(in the rows, 128 means zero)
Known rows, with every step that occurs
gepi bonile vosu: [111 104  93  84 156 134 129 129 153 124 162 137  55 110 130 114 106 134
 110 125 154 144 112 110 118 125 141]
vosu lemolit murop duteb kagu: [152 126 129 171  66  72 132  77  68 160 108 130 168 144 151 148 161 113
 135  80  87 120 110 191 166 111  81]
bonile vosu lemolit murop duteb: [121  77 106 169 115  63 113 112  61 131 147 132 105 124 175 122 150 121
  94 114 133 137  95 179 172 124  89]
lemolit vosu bonile gepi: [ 63 132  92 101 126 164 173 148 159 127 130 160 102 128 114 160 103 118
 127 139 164  80 150 124 173 126 174]
gefun kuno murop duteb kagu bonile: [163 193 147 158 150  74 110  77 115 235  92 118 161 112 125 136 124 170
  70 131  45 175 111 153  68 116  57]
murop lemolit: [135 121 103 124 126 171 115 130 121 120  87 117 135 157 132 112 146 113
 131 124 146  87 133  69 125 118 139]
kuno gefun: [ 94 135 108 116 136 130 134 117 124 188 107 163 106 136 152 116 113 116
  98 149 120 127 140  57 131  87 139]
gepi bonile kagu duteb murop lemolit vosu: [109  76 176 117 130 185 166 189 184  36 162 118 143 179  82 117 111 129
 164 150 136  60 130  98 125 154 146]
bonile vosu: [117 124  98 113 145 140 111 143 127 127 131 151  85 112 144 116 124 122
 116 140 151 145 132  91 134 117 155]
vosu bonile gepi: [ 85 146  65 103 153 160 160 142 170 145 139 142  87 115 114 149 113 133
 131 142 179 117 138  95 143 149 160]
kagu bonile: [124 159 135  98 127 159 116 115 141 122 112 130 127 117 140 124 112 131
 146 119 143 143 145 112 101  91 150]
gefun kuno murop duteb kagu bonile sotik: [180 175 119 135 144  70 112  99 139 229 119 104 133 106 115 117 130 162
  73 111  30 185  90 168  61 127  40]
gefun kuno: [ 98 144 118 108 147 125 140 122 128 193 101 150 102 152 154 120 124 130
 109 145 127 127 127  66 122 104 120]
duteb murop: [141 126 105 138 130 137 109 140 125 115 111 129 121 116 135 112 130  92
 147 127 153 121 123  68 128 138 151]
gefun kuno murop duteb kagu: [154 183 108 176 142  68 122  85 103 250  86 131 147 133 128 137 142 153
  68 133  50 147 101 119  99 126  55]
vosu lemolit: [ 81 124 125 109 106 148 148 110 109 136 112 145 116 140 149 127 134 102
 152 129 143 102 123 117 152 102 129]
duteb kagu: [146 174 118 112  98 153 128 107 134 157  95 148 146 129 126 140 135 113
 157 110 107 128 149 105 130 104 143]
bonile gepi: [112 132  78 102 150 170 130 137 144 126 127 129  85 128 122 119 127 129
 121 144 161 132 135 106 128 123 149]
bonile vosu lemolit murop rabalu: [140  64 124 143 145  54 116 116  65 123 145 106 104 141 163 110 163 126
  91 118 146 131 105 171 160 139 120]
duteb murop lemolit vosu bonile gepi: [102  96 107 124 141 166 143 167 152  91 125 112 132 124 100 135 122  95
 115 150 165  58 139 105 154 179 166]
duteb murop lemolit: [158 108 113 143 133 155  96 144 120 100  96  99 144 135 125 100 146  93
 134 131 149  94 123  63 117 155 141]
kuno murop duteb kagu bonile vosu lemolit: [145 154 154 150 132  83 103  79  99 171 136 116 142  73 125 135 129 151
  84 132  65 188 105 216 100 133  70]
vosu lemolit murop duteb kagu bonile sotik: [174 120 139 129  67  75 124  90 101 138 145 103 153 118 144 128 148 120
 140  59  70 158 102 241 130 108  66]
kagu duteb murop: [142 138 146 132 135 129 102 166 147 101 124 143 129 119 106 115 119 113
 158 145 148 120 149  71 122 142 159]
lemolit murop: [135 119  91 127 111 104 127 120  98 137 111 139 120 165 158 118 147 123
 139 105 145 123 137  98 152  96 140]

Rows
[140 108 157 150 142 188 132 196 167  57 140 115 159 168  97 104 140 130
 173 167 149 104 136  54 112 167 149] | bonile kagu duteb murop lemolit
[ 91 125 133  95 143 182 182 165 203  89 176 149 101 168  97 127 104 166
 178 143 152 121 129  89 114 122 143] | gepi bonile kagu duteb
[ 98  83 121 112 123  83 132 121  83 131 151 139  92 137 168 114 142 120
 116 129 143 143 128 153 175 112 124] | bonile vosu lemolit murop
[192 146 120 145 116 102  99  95 111 135 131  96 150 110 123 142 131 156
 105  94 100 179 135 211 108 119 105] | lemolit murop duteb kagu bonile gepi
[122  97 106 176  89  75 131  96  61 141 116 131 139 152 168 134 159 112
 122  93 129 104  93 163 173 106  87] | vosu lemolit murop duteb
[184 116 144 161 156 101  86 161 129  93 118 112 138 122 101 112 137 121
 134 136 147 107 128  87 107 166 157] | kagu duteb murop rabalu
[170 166 126 136 126 154 101 102 139 133 121 107 145  86 107 150 116 149
 113 110 103 174 128 193  88 124 113] | murop duteb kagu bonile gepi
[ 67 150  87 132 127 184 197 155 179 125 140 162 127 155 131 153 119 138
 184 135 172 109 124  62 145 139 161] | vosu bonile kagu
[122 127 150 145 139 170 142 191 172  72 155 143 138 147 105 114 121 134
 186 162 152 133 138  60 120 155 157] | bonile kagu duteb murop
[100 106 119 118  98  97 149 105  83 136 120 138 122 167 163 122 150 111
 147 109 140 110 127 138 174  97 117] | vosu lemolit murop
[156 165 159  90 127 141 100 114 147 131 135 131 131  82 126 134 107 142
 131 123 108 191 162 151  95 109 154] | duteb kagu bonile vosu
[161 139 165 152  73  81 119  67  82 145 119 115 181 124 150 150 143 131
 138  77  83 150 124 225 135  98  84] | vosu lemolit murop duteb kagu bonile
[135  45 119 110 158  49 134 102  94 120 174  94  75 143 148 111 145 139
  85 103 149 126  84 188 147 144 107] | gepi bonile vosu lemolit murop rabalu
[155 186 156  93 104 154 118 100 150 139 104 131 160 111 122 142 115 131
 159 105 104 160 162 140  96  94 149] | duteb kagu bonile
[111 125 142 151 150 178 164 198 191  72 151 127 160 152  90 130 127 135
 182 165 168  90 137  42 125 196 162] | vosu bonile kagu duteb murop lemolit
[ 79 112  97 105 132 179 162 151 152 112 113 130 122 146 106 148 122 116
 113 143 160  50 149 114 162 141 166] | murop lemolit vosu bonile gepi
[ 79 107 127 105 131 134 132 126 110 128 142 151  85 111 152 118 127 110
 124 148 146 134 120 132 155 121 133] | bonile vosu lemolit
[130  90 144 148 122  66 103 102  71 116 156 118 120 105 171 126 131 135
  93 108 126 167 107 210 138 114  92] | kagu bonile vosu lemolit murop duteb
[113 106 165 174 141 133 170 202 172  68 148 138 168 149  92 153 120 127
 166 148 157  62 132  95 151 180 179] | lemolit vosu bonile kagu duteb murop rabalu
[158 185 132 142 176  92 115  86 132 224 116 101 129 102 105 133 117 183
  45 151  58 194 112 178  60 140  57] | gefun kuno murop duteb kagu bonile gepi
[106 107 149 118 148 155 139 192 171  76 140 125 139 126  72 137 113 115
 127 167 162  57 165 103 150 180 176] | kagu duteb murop lemolit vosu bonile gepi
[120 150 188  80 113 137 124  99 130 133 142 132 130  84 136 136 112 129
 136 129 101 181 150 191 115 111 131] | duteb kagu bonile vosu lemolit
[119 146 117  82 155 178 118 128 156 110 137 114  97 109 121 121 104 145
 121 138 155 163 145 140  96 113 149] | kagu bonile gepi
[141 141 177 137 105 115 108  91 108 135 138 125 146  70 139 150 119 126
 115 115  91 175 118 216 115 121 100] | murop duteb kagu bonile vosu lemolit
[117  97 181 144 117 189 147 202 158  40 134 131 174 179  98 119 128 115
 168 163 133  64 153  79 140 148 162] | bonile kagu duteb murop lemolit vosu
[189 141  99 178  81  81 107  94  86 160  96 127 166 143 146 147 155 124
 132  77  93 130 121 150 147 108 104] | lemolit murop duteb kagu
[162 119 153 136 141 149  91 169 139  84 113 114 149 138  96  99 133 112
 145 147 144  94 148  58 111 156 151] | kagu duteb murop lemolit
[ 86 120 164  84 135 140 124 117 123 112 152 135  99  93 150 121 107 128
 124 143 142 164 133 165 122 107 135] | kagu bonile vosu lemolit
